Each row was made from one path, in order. Every step used is in the known rows, and no mark comes twice. Write each row's path.
In the rows, zero is written as 128.
Known rows
guda-mimug-bopak: [137 109 185 149 126 147 123 153 131 165 116 106 107 148 172 122 147 138
 115 142  38 118 127 139 123 103 134 142 119 107 119 119 141 165 143]
zakis-zugeg-fiko-pago: [131 145 101 135 115 115 121 106 122 114 157 120 157 105  90 141 124 107
  96 137 148 148 119 114 154 146  68 132 132 149 129 137 141 114 126]
fubad-zugeg-guda: [128 136 122 130 156 130 127 135 129 116 164 112 114 132 125 114 122 119
 131 126 146 129 154 158 138 113 120 124 116 144 112 133 104 112  61]
guda-mimug-bopak-zugeg-pana: [152 111 193 135 128 132 124 152 125 162 113 116 106 145 168 126 148 139
  93 148  47 112 120 135 134 121 116 126 128 128 124 111 131 159 153]
fiko-pago-pinibo-tani: [118 153  84 125 106 147  81 114 144 156  69 149 156 127  75  61 152 132
 175  89 137  89 125 122  91 122 169 165 134  96 113 113 117 138 169]
fivul-mimug-guda: [113 109  94 149 143 120 105 160  98 116 110  91 114 158 154 139 104 119
 101 139 187 111 136 132 168 108 139 161 105 106 122 133  81 146 111]
zugeg-fubad: [135 123 123 110 116 166 129 131 135 137 204 100 119 117 120 145 140 104
 155 116 135 136 151 114 163 123  82 138 117 133  96 142 137 143 135]
pinibo-pago-guda-mimug-bopak-zugeg: [ 53 134  90 159 121 133 144 124 146 149  69 144 110 160 150  98 143 129
 113  84 110 139 100 123 115 115 152 133 124 106 145 129 154 136 154]
fiko-pago-guda: [ 97 141  57 132 125 135  82 115 147 155  58 147 154 140  74  86 154 110
 145 121 151 136 106 128 119 110 152 164 119 105 115 141 156 125 140]
pana-zugeg-zakis: [137 113 152  92 135 127 150 115 132  95 231 100 103 113 141 174 121 118
 166 129 149 120 137 124 161 136 119 127 136 152 113 110 109 130 102]
zakis-zugeg: [136 129 126 129 129 134 136 118 118 108 138 111 125 108 109 128 125 104
  91 142 147 134 133 120 124 138  67 138 125 145 151 128 150 115 121]
pana-zugeg-fiko: [135 114 138  96 133 119 161 115 134  89 225 102 106 100 126 183 106 122
 164 128 145 134 138 108 164 146 104 120 132 150 136 128 110 117 100]
fivul-mimug-bopak-zugeg: [129 101 147 138 123 108 115 146  81 143  83 105 114 143 167 147 107 138
 102 147 200 109 128 141 127 128 120 136 123 109 129 116 139 147 138]
pago-fiko: [126 129  88 138 121 141 135 159 133 115  99 174 124 122 104 160 105 119
 162 123 110 138 124 125 105 132 143 120 133 121 193 139 117 141 147]
pinibo-pago-guda-mimug-bopak-zugeg-fiko: [ 54 138  83 164 120 128 145 121 148 143  93 147 116 159 147 113 134 130
 113  81 110 147 101 120 132 118 149 125 128 111 140 132 152 135 151]
guda-mimug-bopak-zugeg-fiko-pago-pinibo: [147 126 190 152 115 118 112 140 131 165  98 126 136 150 159 111 151 144
 112 136  45 109 127 133 113 121 135 120 132 103 119 118 130 151 155]
mimug-bopak: [129 117 136 123 124 167 127 155 121 155 114 126 107 131 138 134 115 139
 114 134 144 140 124 142  87 124 129 146 123 115 127 117 162 133 133]
bokisus-zugeg: [127 120 131 120 134 133 147 118 115 105 104 115 117 114 135 132 126 156
 139 143 154 133 142 120 128 137 237 126 130 139 152 139 117 122 124]
pana-zugeg-bopak: [144 110 159  88 132 140 157 108 129 115 135 103 100 102 138 121 119 130
 157 135 157 124 127 124 116 129  87 130 122 134 117 113 115 114 113]
pago-guda-mimug-bopak-zugeg-fubad: [140 118 151 149 140 139 109 130 151 139 133 155 132 160 142 120 144 132
  85 115  82 137 121 131 127 102 109 127 121 102 116 123 189 124 138]
pana-zugeg: [132 105 150  88 135 130 156 121 130 102 174  95  91 104 131 152 124 118
 163 134 148 117 140 114 129 137 109 136 126 141 150 123 114 120 106]
bopak-zugeg-pana: [147 130 115  98 141 124 135 134 116 122 111 130 103 118 110 139 122 114
 109 144 151 121 124 120 158 159 100 113 137 170 145 119 111 128 141]
pana-zugeg-fiko-pago-guda-mimug-bopak: [134 115 150 106 122 110 130 114 142 115 195 123 133 118 125 160 131 133
 141 125 120 130 116 113 146 132 109 129 132 130 121 123 128 117 117]
bokisus-zugeg-fiko-pago-pinibo-bomu: [112 141 114 132 115 116 127 104 125 114 131 144 150 123  92 129 128 158
 152 117 160 129 134 104 127 144 252 112 138 119 124 143 103 112 144]
bopak-zugeg: [135 123 127 122 137 116 145 124 119 114  62 117 114 117 135 133 120 117
 128 141 146 133 141 125 128 153 116 111 130 140 161 129 122 120 115]
guda-mimug-bopak-zugeg: [146 107 198 147 126 128 128 148 126 157  88 111 112 145 181 123 148 140
 102 146  44 118 127 136 120 118 123 125 124 114 132 115 136 155 140]
zugeg-bopak: [134 132 112 126 132 167 136 117 128 148  64 121 115 121 130  85 114 129
 146 133 148 144 122 143 116 110 106 134 115 119  88 122 134 133 132]
pinibo-pago-fiko: [ 45 141  49 146 103 141 159 144 136 137  72 154 106 132 122 130 120 118
 169  84 128 142 104 116 108 133 166 131 132 119 187 143 106 151 163]
fivul-mimug-bopak-zugeg-fubad: [136 101 155 132 115 114 112 145  82 146 112 103 119 140 167 152 114 136
 102 141 200 109 131 135 136 128 101 133 122 111 115 118 141 148 142]
bokisus-zugeg-fiko-pago-pinibo: [128 144 111 128 118 116 126 104 121 110 128 135 154 118 108 131 125 163
 152 130 154 131 136 113 137 145 246 116 139 131 130 144 107 118 138]
guda-mimug: [127 115 160 151 135 136 129 139 138 148 118  94 105 144 159 118 152 118
 144 142  31 115 139 130 155 102 140 139 117 115 125 132 119 170 135]
bopak-zugeg-bokisus: [136 134 118 111 155 103 147 126 109 118  55 132  92 115 140 106 108 120
 127 140 163 119 146 118  80 139  96 112 129 143 141 137 139 110 113]
fubad-zugeg-fiko-pago-guda: [132 141  94 135 137 109 122 111 127 122 208 140 145 125 106 142 119 123
 147 117 148 140 140 124 157 125 131 125 132 136 117 133 121 117  83]
fubad-zugeg-bopak: [151 128 137 124 142 139 145 115 115 135 149 122 114 118 140 102 117 133
 145 130 151 129 145 140 118 115 108 125 123 133 107 114 114 121  88]
fiko-zugeg-pana: [145 130 116  85 133 146 137 129 121 122 237 121 146 111 102 134 127 115
 123 144 153 103 120 122 156 140 103 151 138 165 118 122 117 127 161]

Which path is each row?
[110 146  63 136 117 125 113 118 136 136 147 121 152 121  91 148 120 115
 164 125 136 153 122 119 177 135 139 135 128 133 103 148 117 140 126] : zugeg-fiko-pago
[134 135 162 146 133 131 113 135 132 118 115 109 135 132 129 107 139 116
  50 144 105 134 121 154 125 118  54 129 114 140 114 129 148 112 113] : zakis-zugeg-guda-mimug-bopak
[127 120 127  94 121 111 141 110 134 106 194 105 125 101 112 166 124 120
 169 129 149 131 127 107 158 145 111 130 132 145 128 131 104 119 109] : pana-zugeg-fiko-pago
[148 121 143 109 122 125 141 122 122 118 122 111 125 113 136 143 135 112
 129 130 144 133 148 115 148 154  77 107 128 143 134 132 126 121 124] : bopak-zugeg-fubad
[115 133 151 152 144 150 102 159 150 143  86 104 118 158 145  97 141 128
  98 134  74 133 125 175 137  94 119 131 104 120  83 136 126 136 109] : zugeg-guda-mimug-bopak
[141 130 128 126 136 114 140 119 120 108 120 121 125 127 144 155 118 116
 131 136 147 136 139 134 161 152 125 101 140 152 125 115 116 130 111] : bopak-zugeg-zakis
[132 128 164 126 135 136 123 137 139 124 164 106 167 135 145 105 140 129
 103 143 104 115 126 158 129 114 105 140 120 130  97 130 124 116 127] : fiko-zugeg-guda-mimug-bopak
[ 57 140  92 148 100 133 151 148 139 139  92 155 138 141 143 118 132 132
 135  90 106 131  94 132  98 126 149 129 132 117 167 137 106 141 170] : pinibo-pago-fiko-zugeg-guda-mimug-bopak
[114 132 109 141 120 120  80 121 144 166  39 150 160 149 107  84 168 124
 117 130 107 128 101 131 110 111 143 152 123  99 116 131 158 129 147] : fiko-pago-guda-mimug-bopak-zugeg
[ 54 140  62 138 100 134 163 136 133 130 105 155 133 126 126 130 122 120
 164  88 135 132 104 114 103 138 156 133 137 122 187 139 104 140 170] : pinibo-pago-fiko-zugeg
[108 133  99 143 120 132  76 123 148 173  58 147 156 151 101  82 167 122
 125 127 103 130 100 132 112 100 152 163 120  96 107 133 161 137 150] : fiko-pago-guda-mimug-bopak
[148 126 118 116 105 137 139 146 131 107 189 171 168 109 110 167 118 120
 154 120 118 127 126 115 114 140 104 121 140 128 173 138 117 128 163] : pago-fiko-zugeg-fubad
[134 123 151 125 131 142 122 153 122 137  58 130 119 135 143 124 117 142
  82 137 155 143 120 158  89 138 107 118 122 128 126 118 151 109 115] : mimug-bopak-zugeg-guda
[138 140 118 118 147 121 138 119 108 112 130 125 102 104 113 103 111 109
  88 143 164 121 137 114  75 123  48 140 125 147 130 137 168 105 121] : zakis-zugeg-bokisus
[150 111 200 149 125 127 126 145 127 154 117 113 117 150 185 133 147 140
 102 144  44 120 127 142 135 117 129 120 128 118 114 109 134 160 138] : guda-mimug-bopak-zugeg-zakis
[134 116 143  76 153 117 158 123 120 105 165 110  69 100 136 125 110 122
 162 134 165 103 144 108  80 122  90 139 125 144 130 132 131 111 104] : pana-zugeg-bokisus
[130 130 118 128 132 122 152 112 117  92 153 121 131 112 131 163 109 161
 139 137 150 149 140 115 163 145 230 110 135 148 139 143 113 122 117] : bokisus-zugeg-fiko
[138 131 114 131 136 105 150 117 123 102 113 123 129 114 131 163 103 121
 129 133 142 149 140 119 163 162 109  94 136 149 148 132 117 118 109] : bopak-zugeg-fiko
[141 134 115 133 143 118 148 120 119 110 236 120 120 118 129 164 103 124
 151 123 138 139 157 124 166 131 123 114 132 147 126 130 108 126  75] : fubad-zugeg-fiko
[101 145 122 140 126 158 122 129 146 143 142 155 107 154  62  82 124 114
 173  81 146  85 159 110  55 120 172 121 128  69 123 123 126 116 165] : pago-pinibo-bomu
[147 131 114 125 114 138 143 139 128 114 121 180 166 111 115 137 105 132
 149 129 125 130 113 129  90 134 115 119 140 122 169 128 114 123 162] : pago-fiko-zugeg-bopak
[150 131 117 101 149 136 134 137 112 130 235 128  94 120 108 139 121 117
 131 132 147 109 141 126 160 129 115 134 133 168 123 116 103 135 107] : fubad-zugeg-pana
[138 127 128 129 120 128 117 134 123 141  91 155 143 132 128 142 115 145
  89 128 158 153 110 134 101 145 115 118 134 121 129 117 167 109 131] : mimug-bopak-zugeg-fiko-pago-guda
[143 133 109 128 116 128 139 145 130 101 188 178 167 120 116 174 106 124
 155 125 120 129 120 129 123 139 137 117 148 134 166 126 110 134 154] : pago-fiko-zugeg-zakis
[143 116 184 149 116 117 117 141 128 163  91 116 132 144 168 126 151 140
 106 145  44 124 118 133 133 122 126 125 127 114 119 120 130 154 143] : guda-mimug-bopak-zugeg-fiko-pago
[127 125 167 137 138 131 124 136 128 115  80 114 128 138 153 109 142 168
  99 145 110 132 130 153 129 117 224 117 119 134 116 140 113 120 114] : bokisus-zugeg-guda-mimug-bopak
[138 148 109 131 130 111 124 115 123 127 212 135 143 125 105 132 119 127
 163 115 142 121 153 123 140 131 141 121 136 132 117 130 103 122  95] : fubad-zugeg-fiko-pago-pinibo
[130 130 150 142 146 109 125 134 137 115  41 109 123 139 148 108 137 118
 103 142 100 130 136 152 146 133 106 101 119 140 128 135 107 119 102] : bopak-zugeg-guda-mimug
[141 119 146 107 118 142 142 116 117 109 162 111 127 110 136 143 140 152
 140 131 153 134 148 111 148 137 198 123 127 142 124 144 121 125 133] : bokisus-zugeg-fubad
[139 138 114 138 126 123 141 111 122  96 189 117 139 105 105 160 106 108
  90 135 145 151 132 114 159 146  60 122 131 153 137 134 146 113 116] : zakis-zugeg-fiko
[132 130 131  95 119 111 136 108 138 106 199 116 130 107 103 150 122 124
 176 120 149 115 135 106 138 144 119 125 136 133 128 128 105 115 120] : pana-zugeg-fiko-pago-pinibo
[139 125 139 120 130 143 148 106 113 117  64 124 125 113 142 101 122 168
 132 144 163 139 128 131 116 129 214 120 127 133 118 128 117 116 132] : bokisus-zugeg-bopak
[115 138 104 135 128 114  80 121 139 169  35 157 149 147 108  71 161 126
 117 129 116 122 103 127  86 104 135 153 123 100 106 135 166 125 147] : fiko-pago-guda-mimug-bopak-zugeg-bokisus
[132 136 114 142 128  91 122 109 133 120  83 139 154 130 123 138 130 122
 120 131 116 144 123 119 162 148 117 103 135 135 135 135 125 121 122] : bopak-zugeg-fiko-pago-guda-mimug
[136 122 143 159 146 133 109 128 151 134 131 161 132 167 145 126 137 134
  86 119  82 138 116 140 133 101 132 124 126 106 111 114 184 129 132] : pago-guda-mimug-bopak-zugeg-zakis
[139 135 101 117 128 121 144 149 122 108 142 185 146 110 112 140  98 127
 153 128 131 116 125 117  66 129 117 125 141 127 177 143 125 120 156] : pago-fiko-zugeg-bokisus
[144 132 129 128 145 126 138 122 117 118 243 117 117 130 141 156 119 120
 153 125 141 126 156 140 164 122 139 123 136 149 103 112 107 138  77] : fubad-zugeg-zakis
[121 132 116 136 113 124  78 118 146 169  68 148 165 146 107  88 175 122
 117 123 106 129 104 126 120 111 126 150 122 101 102 133 160 129 153] : fiko-pago-guda-mimug-bopak-zugeg-fubad
[130 111 187 104 139 127 133 138 144 111 152  93 102 128 150 129 138 129
 124 136 106 116 129 147 129 117  97 127 115 135 114 124 110 117  97] : pana-zugeg-guda-mimug-bopak
[137 129 163 141 150 127 120 144 130 132 163 112 115 144 151 111 134 132
 111 130 100 121 148 163 133 103 118 123 115 133 103 126 109 124  72] : fubad-zugeg-guda-mimug-bopak
[118 136 109 143 119 118  77 118 144 163  66 154 165 154 111  94 167 123
 117 127 109 131  99 135 127 110 149 148 127 106  98 125 156 134 147] : fiko-pago-guda-mimug-bopak-zugeg-zakis
[149 132 140 125 110 136 115 134 124 139  97 158 144 125 129 130 112 159
 104 106 149 128 119 131  91 151 124 122 142 117 127  99 146 116 146] : mimug-bopak-zugeg-fiko-pago-pinibo-tani
[136 153 107 138 113 116 116 105 125 114 164 131 162 112  81 127 124 111
 101 128 148 133 128 113 134 145  77 128 136 136 128 133 141 110 136] : zakis-zugeg-fiko-pago-pinibo
